Known rows, with every step that occurs
dubo-lozed-zuda-misup-luzog: [-22  24  -2  25 -10 -25  -3  16 -48 -69 -12 -17 -25  39  22   3  15  25
 -13  -5  19  30  23 -21 -13   2 -26  -8   7  18 -45  14   7  20  30  10
  -9 -19  35]
luzog-lozed-dubo-nuba-zuda-misup: [-15  28 -17  20  -1   9  10   8 -33 -65 -47 -25 -34  27  33 -23  18  13
  21  -7  28  18  26 -10 -17  -9 -29  -3  16  63 -12   9  58   8  25   5
  28  -1  26]
dubo-nube-zuda-misup-luzog-lozed-rifak: [-51  54 -33  22  -1 -20  -2  14  -7 -60   8 -17 -59   9  39 -15  13  13
 -63   8  22  -7  21 -26 -15   4 -25   1 -14  47 -27  -2 -15  -9  21  -7
 -13  -6  33]
luzog-misup-dubo-nube: [-26  47 -10  34   3  22  17  22  12 -43 -22 -21 -12  12  13 -11  27  12
  -5   4  33  30  24 -21   0 -27 -12  15  -2  61  -9 -22  38   4  19  14
  12 -23   5]
gebezaf-lozed-rifak-misup-zuda: [-39  25 -25   4  -3 -20   6  25 -26 -35  35 -23 -54  46  14 -33   9  11
 -22   1   8  52  21 -15 -39 -12   1 -13 -20  41  -8  -8   8  35  14 -21
  12   1  39]
rifak-misup-dubo-nube-zuda-nuba: [-42  41 -35  46   3  11  13  -3   3 -55 -26 -28 -69  33  37 -27  11  -2
 -20   3  29  35  16 -22 -16 -31  -8   3  14  43 -17 -26  16  20  10  -5
  21   5   8]
zuda-misup-rifak-lozed-luzog: [-15  28 -12 -10 -25 -26   0   6 -25 -41   4 -30 -52  26  -4 -59   0  -1
 -45   4  11  43  25 -24   5  -7 -31  -1  17  40  -7   1   1  -4  20   8
  43   8  12]
rifak-lozed-zuda-nuba: [-35  28 -22   4  -6  -6   7   1 -39 -28 -37 -23 -25  34  -3 -16   8 -20
 -13  -5   7  35  13 -11 -21 -24 -37 -13   9  30  14 -22  24  17  26   4
  11  31  24]
misup-rifak-lozed-zuda-nuba-dubo: [-23  25 -28  18  -8 -11   8  11 -33 -49 -26 -29 -26  41  -9 -52   5   6
 -32   5   9  44  17  -5  -7 -14 -27  -2  24  33   7 -22  32  12  -5  -5
  34  31  55]
gebezaf-lozed-rifak-misup-zuda-nuba: [-49  34 -35  15  -6 -26   5  11 -20 -39   3 -27 -57  48  13 -43  15  -3
 -23  -1   7  51  19 -12 -24 -10 -20 -13 -21  40  -6 -23   2  24  11 -20
  20   7  42]
dubo-lozed-rifak-misup-luzog-nube-zuda: [ -25   27  -24   28    6  -28    4   74  -24  -59   31  -15 -111   27
   19    8    6   37  -30    3   21   34   13  -24  -27   -9    0  -22
   -8   38    1    4  -40   11   23  -13  -12  -12   52]
misup-zuda-nuba-dubo-lozed-rifak: [-32  19 -33  39  16 -11  12  33 -13 -72 -22 -29 -35  32   6 -23  20  44
 -35   1  15  45  21  -2 -15   1 -39   0  -2  43 -28 -34  12  15  -7 -25
  17  17  45]
gebezaf-lozed: [-20  23   3  11   7   7  11  23 -33 -31  22 -25 -44  35   8 -34  16   2
   6  -1   8  33  10 -20 -31 -24 -21  -1   4  46 -24 -12  -3   6  31   2
  11 -21  14]
nube-dubo: [-18  24  10   7   2   3  19  25 -25 -40   0 -22 -55  43  12  -8  11  11
  21  -7  27  16  14 -25 -33 -23 -19   4  14  50   4 -18   5  12  19   1
   6  -4  -2]
misup-zuda-nuba-dubo-lozed: [-13  22 -11  43  19   0  10  18 -18 -66 -27 -31 -31  43  12 -32  21  35
  -7  -3  18  43  18  -6 -24  -2 -31   6  -2  36 -27 -31  26  20   3 -12
  31   3  33]
luzog-misup-zuda-nuba-dubo: [-17  55   3  30   8  -7   9   8  -9 -47 -43 -26 -24  42   8 -31  27   4
 -20   9  24  14  21  -8   4 -12 -38  12 -19  48  27 -42  44  12   8   6
  35 -13  32]
rifak-lozed: [-20  22  -3 -10   1   7  13  12 -37 -16  10 -23 -52  22  -1 -22   5  -1
   0  -4   8  42  10 -21 -29 -27 -25   2   7  50  13 -11  15  10  31   6
  10  16  15]
gebezaf-lozed-rifak-misup: [-39  19 -26   1 -10  -7   8  21 -29 -28  28 -26 -71  36  15 -34   7   6
 -19   5   9  49  13 -20 -26 -21 -13 -12   5  56 -11   1 -18  19  22  -7
   1  -2  32]
zuda-nuba: [-25  35  -6  15   2  -3  16  12 -21 -36 -31 -25 -47  20  20 -17  18 -11
  -2  -1  13  21  10 -17  -8 -29 -42   6  -2  45   7 -33   9  -2  24   3
  11   5   6]
luzog-nube-zuda-nuba-dubo-lozed: [ -5  34 -13  49  25   6  10  62 -11 -71 -26 -29 -81  35   7 -22  18  40
 -17   7  27  17  12 -11 -18 -15 -32  -1  13  41 -16 -31 -22  -4  19  -3
  28 -19  27]
dubo-nuba-zuda-misup-rifak-lozed-gebezaf: [-11  17 -33  23 -11 -17  12  17 -36 -73  -9 -31 -46  27  -2 -45   0  12
 -35  -5  13  69  26 -14  -1 -31 -41 -13  23  77 -13   9  60  19  20  -3
  34  18  42]
luzog-nube: [ -5  41   0   2   6   2  18  78 -14 -29  -9 -19 -51   8  11  -2  17   8
   5   0  20  17  14 -20 -23 -28  -7   3 -13  43  21 -21  15  -5  32   9
   7 -20   7]
lozed-rifak-misup-luzog-nube-dubo: [-31  40 -12   2 -12 -26   8  79 -20 -42   7 -19 -90  37  17   1  14   7
  -3  -3  31  24  13 -28 -26  -8   6 -13  -4  44  34  -2  -4   5   9  -8
 -14 -12  40]
dubo-lozed-zuda: [-15   7 -10  27   5  -1  14  29 -37 -53  -9 -17 -20  29  12  10   8  31
  -1  -5  15  32  20 -13 -32 -17 -17 -15  13  31 -28  -3   7  29  30   1
   3   4  21]
zuda-misup-dubo: [-28  39   7  -1 -12   8  12  16 -21 -50 -12 -26 -35  30  27 -20  22  16
 -12   7  28  35  26 -24   5 -22 -19  24  14  46 -29  -9  29   4  14   4
  17 -16  -1]
gebezaf-lozed-zuda-nuba-dubo-nube: [-34  31 -41  57   6  13   1  14 -15 -61 -49 -36   6  40   7 -54  22  -5
 -22   3  17  28  15  -5 -23  -9 -32 -14  21  30 -52 -26  32  14  10   8
  13 -12  33]
nube-dubo-lozed-luzog-misup: [ -7  17   8  30   0  -4   6  19 -12 -56 -20 -26 -52  53  -5 -11  15  22
   4  -6  37  13  23 -23  -9  -4 -36 -16  23  58   0  -9 -34   8  33  15
  30 -28  -3]
zuda-misup-dubo-nube: [-32  43 -18  21  -8  15  11  14   2 -56 -26 -28 -17  13  27 -24  22  14
 -13   3  31  40  27 -25  -2 -19 -12  23  11  46 -53 -10  41   3  15  12
  10 -20  -7]
nube-zuda-misup-rifak-lozed-gebezaf: [-16  33 -19  -1 -13 -24   9  10 -34 -58  32 -23 -69  34  -3 -43  -7  18
 -59  13  17  46  27 -24   4 -24 -24  -3  13  70 -12   2 -10  13  20  -8
  29   1  24]
rifak-misup-zuda: [-18  32  -1   2  -1 -14  14  14 -27 -27  10 -19 -53  38  29 -12   5   4
  -3  -3  16  38  21 -20 -39 -21   6  -1 -23  35  24  -9  40  43  19  -6
  20   9  19]
dubo-nuba: [-15  12  -8  16  11  16  23  27 -24 -49 -29 -23 -46  19  15 -17  14 -10
  -6   0  19  40  12 -17 -32 -35 -33  -9   8  47   6 -10  34  13  39   4
   7  17  -1]
rifak-misup-zuda-nuba-dubo: [-22  38 -11  20   1  -8   8   2 -21 -43 -29 -32 -51  52  31 -43  13   1
 -17   5  21  37  16 -10 -20 -14 -17   3  -8  36  22 -26  51  34  -1  -6
  33  10  35]

Rows
[-32  12 -34  36   7   3  14  28 -16 -66 -29 -32 -51  24   8 -25  17  39
 -31   6  18  42  14  -6  -2  -9 -52   1  24  58 -32 -25 -13  -2   1 -10
   6  11  39] -> zuda-nuba-dubo-lozed-rifak
[-11  38  -1   1 -17 -23  14  17 -21 -48   7 -21 -50  18  17 -32   7  21
 -15   5  17  34  24 -24   4 -19 -20  21   0  47 -18  -5   7   0  18   7
  27 -13  13] -> zuda-misup-rifak
[-25  42  -5  19   8 -16  14  14 -18 -43 -25 -22 -31  27  17 -18  19  -7
  -5  -6  11  23  18 -12 -22 -20 -28   7 -25  31  12 -41  36  14  16  -9
  22   8  14] -> misup-zuda-nuba
[-24  43 -30  48  15   4  11  16   4 -57 -48 -32  -7  21  19 -40  21   4
 -20   0  21  28  20  -8 -25 -10 -24   9 -12  35 -21 -42  62  16  -1  -4
  23   3  23] -> misup-zuda-nuba-dubo-nube
[-11  40  -3  27 -14 -32  13  18 -23 -57  15 -25 -52  22  22 -23   3  38
  -2  -6   9  19  25 -19   4 -26 -25  16   5  48 -26  -9  40   6   9   4
  31 -11  34] -> nuba-zuda-misup-rifak
[-20  59   3  22   4 -20  12   6  -6 -37 -34 -19 -27  32   8 -11  25  -9
  -4  -1  19  13  22 -13   0 -20 -34   8 -35  46  34 -41  29  11  25   5
  29  -8  18] -> luzog-misup-zuda-nuba
[-15  37  -5  -1 -10 -25   8  -2 -31 -47  33 -20 -86  35  -3 -42  -6  23
 -31   6  12  36  22 -26  -9 -21 -21  11   7  44 -12  -1 -19   7  23  -2
  36   8  22] -> nube-zuda-misup-rifak-lozed
[ -3  30 -14  -3  -6 -18   6  76 -13 -32   4 -25 -54   9 -18 -47   5  -3
 -30  -1  11  41  19 -20 -14 -13  -7 -12   3  36  30 -16   5 -13  22   2
  43   1  20] -> misup-rifak-lozed-luzog-nube
[ -2  17 -21  10  -5   3  18  17 -23 -47 -26 -18 -40  25 -29 -41  12  -2
  17   2  25  69  22 -15  -4 -20 -17 -11  14  69  25   2  27   6  26  11
  38  15  32] -> luzog-misup-rifak-lozed-dubo-nuba
[-27  34   0   3   5  -4   8  31 -38 -37  16 -20 -27  20  39 -18  22 -11
 -37   2  18  15  13 -21 -18  -9 -20  -8 -11  71  29  -2  23   0  20 -11
 -11 -14  37] -> misup-luzog-lozed-gebezaf
[-15  14 -11  -9  -3  12  13  16 -43 -24  -4 -21 -34  26  -9 -26   8   0
  30  -3  15  49  15 -18 -22 -18 -13  -6  16  55   0  -5  24   8  19   8
  10  12  18] -> rifak-lozed-dubo
[-20  17 -14  -9  -1   7  14  23 -41 -26   9 -25 -34  22  -1 -23   4  -8
 -29   2  15  52  15 -19 -16 -30 -27 -13  10  77  14  -7  21  16  28   1
   2  13  15] -> rifak-lozed-gebezaf
[-11   7   4  23   9   7  18  25 -27 -53   6 -23 -59  47   6  -2  10  42
  31 -14  29  34  16 -23 -40 -13 -21   3  22  51 -25  -7 -22  15  24   2
  12  -9   4] -> nube-dubo-lozed
[-20  30  -7  -7   4  10  15  30 -28 -29   5 -22 -25  18  33 -18  15   0
 -33   5  21  17  18 -17 -20 -18 -22  -3  -6  83  27  -7  17   7  26  -6
   7  -5  15] -> luzog-lozed-gebezaf
[-12  43 -24  19   1 -30   3  57  -8 -49 -10 -26 -86  19 -17 -52   3 -10
 -46   3  11  22  16 -17  -8 -16 -25 -17   3  30  28 -36 -22 -20  19  -8
  54   9  19] -> misup-rifak-lozed-luzog-nube-zuda-nuba
[-22  24  -5  53   5  11  11  26 -10 -72 -47 -32 -30  33  13 -19  25  -5
 -24  -2  25  22  26 -10   5 -31 -39 -19  22  54  10 -20  73  10  20   5
  36  -3  17] -> lozed-luzog-misup-dubo-nuba-zuda
[-35  29 -24   0  -8 -24  14  27 -20 -35  14 -18 -54  28  24  -4   4  11
 -28   2  13  42  24 -16 -30 -17  -1  -9 -24  43  21 -11  29  38   9 -20
   6  21  31] -> lozed-rifak-misup-zuda
[-10   3 -16  17   7  22  23  34 -30 -56 -46 -21 -31  21   9 -18  19 -10
  22   1  26  47  18 -14 -24 -26 -21 -17  17  53  -5  -6  42  12  26   4
   6  11   3] -> lozed-dubo-nuba
[-14  36   6  11  -7  -7   7  20 -12 -34 -23 -23 -35  24   9 -18  15 -16
 -29   8  21   4  20 -21   8 -22 -38 -14  -1  54  31 -19   7   1  37  19
  22 -17  -2] -> lozed-luzog-misup
[-11  42 -26  43  -1  -7  10  15  -1 -78   1 -28 -56  22  19 -51   2  40
 -46  17  27  18  26 -21  -4 -15 -12  16  16  46 -53 -11  13   7   4   3
  31 -14  24] -> nuba-dubo-nube-zuda-misup-rifak
[-14  17 -22  44  17   0  11  29 -22 -76 -28 -33 -14  43  11 -33  21  28
 -35   2  22  53  23  -4  -9  -4 -38  -8   4  62 -24 -27  35  26   0 -18
  24  -6  38] -> misup-zuda-nuba-dubo-lozed-gebezaf
[-14  15 -10  39  13  13  11  14 -24 -57 -33 -34 -47  35  13 -34  19  31
  -5   1  21  40  10 -10 -10 -12 -47   6  23  50 -28 -24  -1   3  11   2
  20  -1  26] -> zuda-nuba-dubo-lozed
[-16  17 -11  51  23   8  11   8 -25 -71 -15 -31 -75  46  14 -29  12  38
 -21   6  21  22  10 -11 -16 -16 -45   0  25  46 -32 -27 -19   8  14  -7
  23   2  27] -> nube-zuda-nuba-dubo-lozed
[-21  50   0  12  -5  -5   0  65  -7 -71 -18 -27 -63  31  18 -27  19   9
 -50  16  34   2  30 -24   7 -16 -10  -5  10  29 -16 -17   6  -9  19  -1
  33 -36 -11] -> lozed-luzog-nube-zuda-misup-dubo
[-11  50  -7  33  17   3  11  61 -12 -59 -29 -28 -77  30  13 -26  19  10
 -27  14  25  -3  11 -13 -10 -24 -28   1   4  40  13 -40   5  -9  13  -1
  24 -16  19] -> luzog-nube-zuda-nuba-dubo
[ -2  49  -5  15 -11 -36   3  68  -2 -68   0 -22 -78  20   9 -38   4  11
 -54  13  23   0  30 -25   6 -13 -10  -7  -1  30  -3 -14 -16 -13  24   2
  46 -30   3] -> lozed-luzog-nube-zuda-misup-rifak
[-20  52 -28  55   5  -6   0  13  20 -60 -72 -35   1  28   7 -50  25 -16
 -49   7  29   9  27  -8   7   0 -39  -9 -11  40   4 -45  52   8   9  13
  42 -16  16] -> lozed-luzog-misup-zuda-nuba-dubo-nube
[-39  18 -19   8   1  -4  12  39 -27 -37  27 -24 -45  25   3 -27  16  10
 -20   5   6  35  14 -16 -22 -21 -28  -7   2  54 -28 -16 -15   1  22 -10
  -4  -8  25] -> gebezaf-lozed-rifak
[-14  10 -14  43   7   5   3  18 -19 -66 -47 -40 -41  37  12 -49  17  10
 -33   3  20  28  14 -10   0  -3 -54 -14  33  42 -25 -24  -2  -2  12   4
  31  -1  16] -> zuda-nuba-dubo-lozed-luzog
[-12  35 -12  25   7   4   9  73 -14 -87   1 -23 -56  34  13  -7  19  49
 -40  12  40  41  33 -22   6 -17  -8   0  15  66 -45   0  -9   7  21 -10
  21 -44   7] -> luzog-nube-zuda-misup-dubo-lozed-gebezaf
[-24  22   5  27 -11 -24  -3  14 -46 -77 -13 -20 -35  65  16   2  15  32
   8 -11  32  23  24 -25 -23   8 -23 -10  22  21 -46  15  -3  22  20   4
  -6 -20  28] -> nube-dubo-lozed-zuda-misup-luzog
[-15  24  -3  33  -3  -4  13  10 -30 -77 -38 -31 -63  51  19 -11  10  17
  18 -15  31  19  23 -19 -26 -26 -43  -2  27  50 -21  -1  47  20  26   9
  21  -2   6] -> nube-dubo-nuba-zuda-misup
[-22  22   4  14  -4  11  11  15 -19 -64  -7 -26 -40  34  22 -17  21  46
  -1   0  29  53  25 -23  -1 -12 -22  21  22  47 -59   2   2   9  19   2
  21 -23   6] -> zuda-misup-dubo-lozed
[ -8  27 -14  38  -7 -20  17  20 -22 -77 -18 -27 -55  20  20 -29   7  25
  -8  -7  14  38  24 -15  -6 -30 -35   4  12  48 -23  -2  53  11  19   3
  35   5  29] -> dubo-nuba-zuda-misup-rifak
[-18  30 -23  48  19  19  15  22  -9 -61  -6 -27 -49  21  20 -28   6  22
 -32  12  25   7  16 -17 -30 -24 -18  -1  16  46 -31 -23  24  15  13   2
   7  -3  13] -> nuba-dubo-nube-zuda
[-11  18 -41  19  -5   4  16  24 -11 -39   0 -21 -18   4 -15 -44   3  13
  22  -6  16  65  20 -19 -21 -13   4   0  13  55 -26  -8  28   4   7   6
  22  12  29] -> misup-rifak-lozed-dubo-nube
